Each row was made from one small tree. The marks that hang from a mark follow it in brackets, in alphabetical order. Every link used is in the known rows. Write each row's tree.
Known rows
losefe{bevinu}: [ 4.67  0.11  1.12 -0.06 -0.59  0.27  0.52 -0.60 -0.04 -0.09  0.49  0.00
 -0.22 -1.19  0.63 -0.03 -0.59 -3.40  0.30]
losefe{bevinu{nema{gadut}}}: [ 4.97 -2.35  1.61 -4.89 -1.48  2.00 -0.41  2.72  0.66  0.05  0.54  1.82
 -1.53 -0.74  2.14  0.65 -0.54 -4.51  1.20]
gadut{nema{nifi}}: [ 0.16 -2.69 -0.09  1.29 -1.18  0.20 -3.77 -1.52  0.10  0.56  1.37 -1.68
  0.47  0.60 -0.89 -1.67 -5.15  0.01  1.67]
nifi{firilal nema{bevinu}}: [-5.20 -1.64  1.35  4.54  1.40 -3.14 -0.41  0.42  0.00  0.01 -4.94  5.37
 -0.14  1.89 -1.57  0.91 -0.31 -0.88 -3.65]
gadut{nema{befi bevinu nifi{firilal}}}: [-2.27 -6.15  2.22  1.74 -0.45 -3.93 -3.09  2.02  0.35  1.52  0.94  3.47
  0.36  2.26 -0.34 -5.47 -5.94 -0.54  0.60]
gadut{nema{befi}}: [ 2.53 -3.31  0.07 -0.20  0.86  0.62 -5.59  1.32  0.78  0.41  1.33 -1.04
  0.45  0.17 -1.32 -5.51  0.23  0.05  0.81]
bevinu{nema}: [ 0.05 -0.39  0.28 -5.84 -0.16  1.01  4.16 -0.17  1.55  0.01  0.50  1.70
 -0.37  0.38  1.49 -1.44  0.32 -0.33  0.29]
firilal{gesi nifi{nema}}: [ 0.25 -2.19  0.35  4.34  1.99  1.67  0.45 -4.13 -1.10  0.28 -2.46 -2.75
  0.14 -0.30 -8.59  0.49  0.81 -0.78 -0.24]
gesi{firilal}: [ 0.30 -1.11  0.23 -0.12 -0.34  0.28 -0.09  0.42  0.94  1.55 -0.04  6.84
  1.60 -0.20  1.04 -0.01 -0.92  1.76 -1.06]
gesi{firilal{nifi}}: [ 0.20 -1.20  0.57  2.10 -0.93  0.66 -0.15  1.56 -0.54  1.49  0.51  5.40
  1.29 -0.71 -5.46  0.75  0.30  2.05  0.22]
bevinu{nema{befi gadut nifi}}: [ 3.22 -5.07  1.52 -4.15  0.93  0.89  2.13  6.50  0.67  2.01  0.56 -0.92
 -1.03  0.93  3.20 -6.77 -5.59 -1.34  3.30]
nifi{firilal{gesi}}: [ 0.01 -2.65  1.37 -1.50 -0.96  0.91  0.76 -3.54  0.09  0.82 -0.11  6.18
 -0.83 -0.63 -1.28  1.51 -0.48 -0.51 -1.57]
nifi{firilal{gesi} nema{bevinu gadut}}: [-4.73 -6.11  1.94  3.97  0.84 -1.18 -4.65 -0.87 -0.46  0.41 -3.91  4.95
 -1.25  1.44 -2.14  3.39 -0.80 -1.96 -2.37]
firilal{gesi}: [ 0.30 -2.41  0.26 -1.93 -0.03  0.70  0.85 -4.71  0.09  0.08  1.05 -0.06
  0.24 -0.68 -0.78  0.66 -0.76 -0.22  0.66]
bevinu{nema{befi gadut}}: [ 3.25 -3.94  1.13 -5.20  1.19  1.52 -0.41  6.25  1.16  1.13  0.33  0.51
 -1.24  0.68  2.00 -5.12 -0.14 -1.31  1.77]
nema{befi bevinu gadut nifi}: [-1.54 -6.38  2.28  1.93  0.87 -3.88 -1.81  5.98 -0.76  1.94  0.40 -2.72
 -0.15  2.21  1.95 -5.21 -6.38 -0.92  3.64]
gesi{firilal{nifi{nema}}}: [ 0.33 -0.79  0.10  5.99  1.55  1.53 -0.69  0.95 -0.47  1.24 -3.65  4.35
  1.60 -0.11 -7.05  0.30  0.48  1.43 -1.86]
bevinu{nema{befi nifi}}: [ 2.71 -3.13  1.46 -5.03  1.26  0.15  7.02  2.76  1.31  1.46  1.19 -1.20
  0.32  0.81  2.83 -9.04 -5.18 -0.68  2.57]
gadut{nema{bevinu}}: [-4.85 -3.45  0.84  0.40 -1.06 -3.16 -5.71 -2.35  0.43 -1.05  1.92  0.27
  0.67  1.33 -1.37  0.37 -0.03 -0.03  0.97]
losefe{bevinu{nema{befi gadut nifi}}}: [ 8.24 -4.55  2.25 -3.98  0.03  1.19  2.41  5.55  0.71  1.59  1.27 -1.12
 -0.87 -0.37  3.54 -6.44 -6.38 -4.57  3.39]
bevinu{nema{gadut nifi{firilal}}}: [ 0.58 -3.49  1.47 -3.11 -1.70  1.48  1.41  4.81  0.27  1.82 -0.79  6.27
 -2.06  1.10  2.36  0.03 -4.95 -1.22  0.17]

Which tree is each row?
[ 2.25 -3.30  1.88 -4.53  0.54  0.29  6.88  4.03  1.56  2.34 -0.05  4.89
 -0.54  0.84  2.56 -7.41 -5.38 -0.61 -0.17] : bevinu{nema{befi nifi{firilal}}}
[-1.74 -5.20  1.26  4.91  3.32 -2.52 -4.98  5.49 -0.32  0.65 -3.67 -2.20
 -0.23  1.97 -0.62 -3.87 -0.79 -1.63  0.03] : nifi{nema{befi bevinu gadut}}
[-2.22 -5.37  1.93  5.24  2.56 -2.67 -4.75  6.92 -0.39  1.56 -5.27  3.90
 -1.04  1.99 -0.81 -2.62 -0.45 -1.94 -2.34] : nifi{firilal nema{befi bevinu gadut}}
[ 3.16 -5.11  2.00 -3.44  0.15  0.97  2.19  7.80  0.37  2.83 -0.79  5.14
 -1.77  1.13  2.83 -5.61 -5.37 -1.51  0.59] : bevinu{nema{befi gadut nifi{firilal}}}
[-2.03 -5.91  1.63  1.22  0.38 -3.87 -2.72  0.51  0.40  0.47  2.36 -2.85
  1.32  2.19 -0.09 -6.88 -5.83  0.12  2.96] : gadut{nema{befi bevinu nifi}}
[ 1.88 -1.58  0.52  3.84  3.31  0.53 -0.16  4.04  0.29  1.47 -5.19  3.83
 -0.33  0.29 -1.20 -4.61  0.19 -1.28 -3.87] : nifi{firilal nema{befi}}
[ 0.50 -5.21  1.77  0.79 -1.64  0.93 -1.93  0.62 -1.12  2.12 -0.46  4.55
 -1.89 -0.04  0.07  2.04 -5.95 -1.09  0.40] : nema{gadut nifi{firilal{gesi}}}
[-4.53 -4.40  1.16  1.70 -1.45 -3.66 -3.52 -2.35  0.20 -0.18  2.16 -1.49
  1.11  2.22 -0.41 -1.38 -5.83 -0.17  2.54] : gadut{nema{bevinu nifi}}
[ 3.18 -3.40  0.78  6.94  3.52  1.36 -5.09  7.06 -1.78  1.13 -4.19 -3.70
 -0.81  0.44 -7.40 -3.36  1.14 -1.34  0.26] : firilal{nifi{nema{befi gadut}}}
[ 3.04 -3.42 -0.15  4.51  3.81  1.06 -5.06  6.17 -0.45  1.06 -4.44 -2.39
 -0.57  0.56 -0.92 -4.13 -0.12 -1.54 -0.26] : nifi{nema{befi gadut}}
[ 0.08 -4.07  1.78 -6.08 -1.08  1.61  7.31 -3.46  0.96  1.44  0.68  6.35
 -0.61  0.38  1.39 -1.48 -5.68 -0.93  0.14] : bevinu{nema{nifi{firilal{gesi}}}}
[-4.47 -3.29  0.76  5.35  1.38 -2.24 -5.35  2.64 -0.79 -0.30 -3.90 -0.89
 -0.18  1.98 -1.11  1.71 -0.32 -1.54 -0.68] : nifi{nema{bevinu gadut}}
[-0.10 -2.38  0.67  2.52  1.47  1.73  0.23 -3.82  0.15  0.87 -4.25  4.87
 -0.61 -0.46 -2.54  1.20 -0.36 -1.05 -3.61] : nifi{firilal{gesi} nema}
[ 0.28 -3.77  1.34 -0.23 -1.06  0.12  2.88 -3.42 -0.31  1.68  0.47  4.59
 -0.47 -0.05 -0.20  0.00 -5.98 -0.47 -0.20] : nema{nifi{firilal{gesi}}}
[ 2.90 -5.87  2.42 -6.54  0.64  0.78  7.91 -0.70  1.46  2.26  0.96  5.05
 -0.39  0.52  2.08 -7.09 -5.99 -0.97  0.71] : bevinu{nema{befi nifi{firilal{gesi}}}}
[ 2.75 -5.37  2.19 -0.63  1.01 -0.01  3.78 -0.62  0.07  2.48  0.73  3.16
 -0.17 -0.20  0.46 -5.67 -6.37 -0.89  0.41] : nema{befi nifi{firilal{gesi}}}
[-2.30 -3.48  1.66  6.19  3.94 -3.34  0.33  2.49 -0.81  0.14 -2.82 -3.56
  0.89  1.59 -7.24 -5.43  0.44 -0.68  0.31] : firilal{nifi{nema{befi bevinu}}}
[ 2.44 -4.17  1.14  2.19  3.55  1.26  0.69 -1.29  0.49  1.46 -3.99  3.90
 -0.13 -0.11 -2.16 -4.44 -0.46 -1.50 -2.88] : nifi{firilal{gesi} nema{befi}}
[-2.50 -5.84  2.33  2.58  2.96 -2.56  1.07 -2.01  0.54  0.43 -3.42  3.85
  0.69  1.41 -1.84 -4.25 -1.14 -1.39 -2.57] : nifi{firilal{gesi} nema{befi bevinu}}
[-4.00 -4.32  1.59  7.14  0.79 -1.89 -5.46  4.07 -1.26  1.14 -3.58  4.49
  0.79  1.57 -6.92  2.67 -0.04  0.45 -0.64] : gesi{firilal{nifi{nema{bevinu gadut}}}}
[-2.00 -7.06  3.40 -0.27  0.83 -4.16  3.96 -1.21 -0.10  1.94  1.10  3.41
  0.43  1.30  0.71 -5.38 -6.89 -0.76  1.02] : nema{befi bevinu nifi{firilal{gesi}}}
[-1.62 -5.40  1.80  1.06  1.32 -3.55 -4.16  5.64 -0.44  0.87  0.22 -0.96
 -0.66  1.78  0.89 -3.30 -1.15 -0.99  2.23] : nema{befi bevinu gadut}
[-1.99 -4.23  1.99  1.35  1.38 -4.93  3.25  2.10 -0.03  1.24  1.30 -2.72
  0.94  1.99  1.77 -7.08 -6.23 -0.18  2.83] : nema{befi bevinu nifi}
[ 2.50 -4.37  1.01  1.71 -0.16  0.27 -3.35  2.73  0.34  2.10  0.19  3.17
  0.11  0.59 -0.51 -5.82 -5.11 -0.15 -0.11] : gadut{nema{befi nifi{firilal}}}
[ 0.91 -4.11  0.70  5.25  1.45  2.55 -4.69 -0.44 -1.84  0.51 -3.19 -2.56
 -0.85 -0.25 -8.50  2.56  0.89 -1.49  0.29] : firilal{gesi nifi{nema{gadut}}}
[-2.26 -5.09  1.18  0.05  0.68 -3.15 -5.24  0.38  0.95 -0.43  1.85 -1.02
  0.83  1.73 -1.15 -5.48 -0.43 -0.01  1.39] : gadut{nema{befi bevinu}}
[ 2.72 -4.20  0.25  0.85  0.24 -0.14 -2.96  1.25  0.60  1.12  1.61 -2.55
  0.65  0.83 -0.31 -7.43 -5.40 -0.10  2.61] : gadut{nema{befi nifi}}
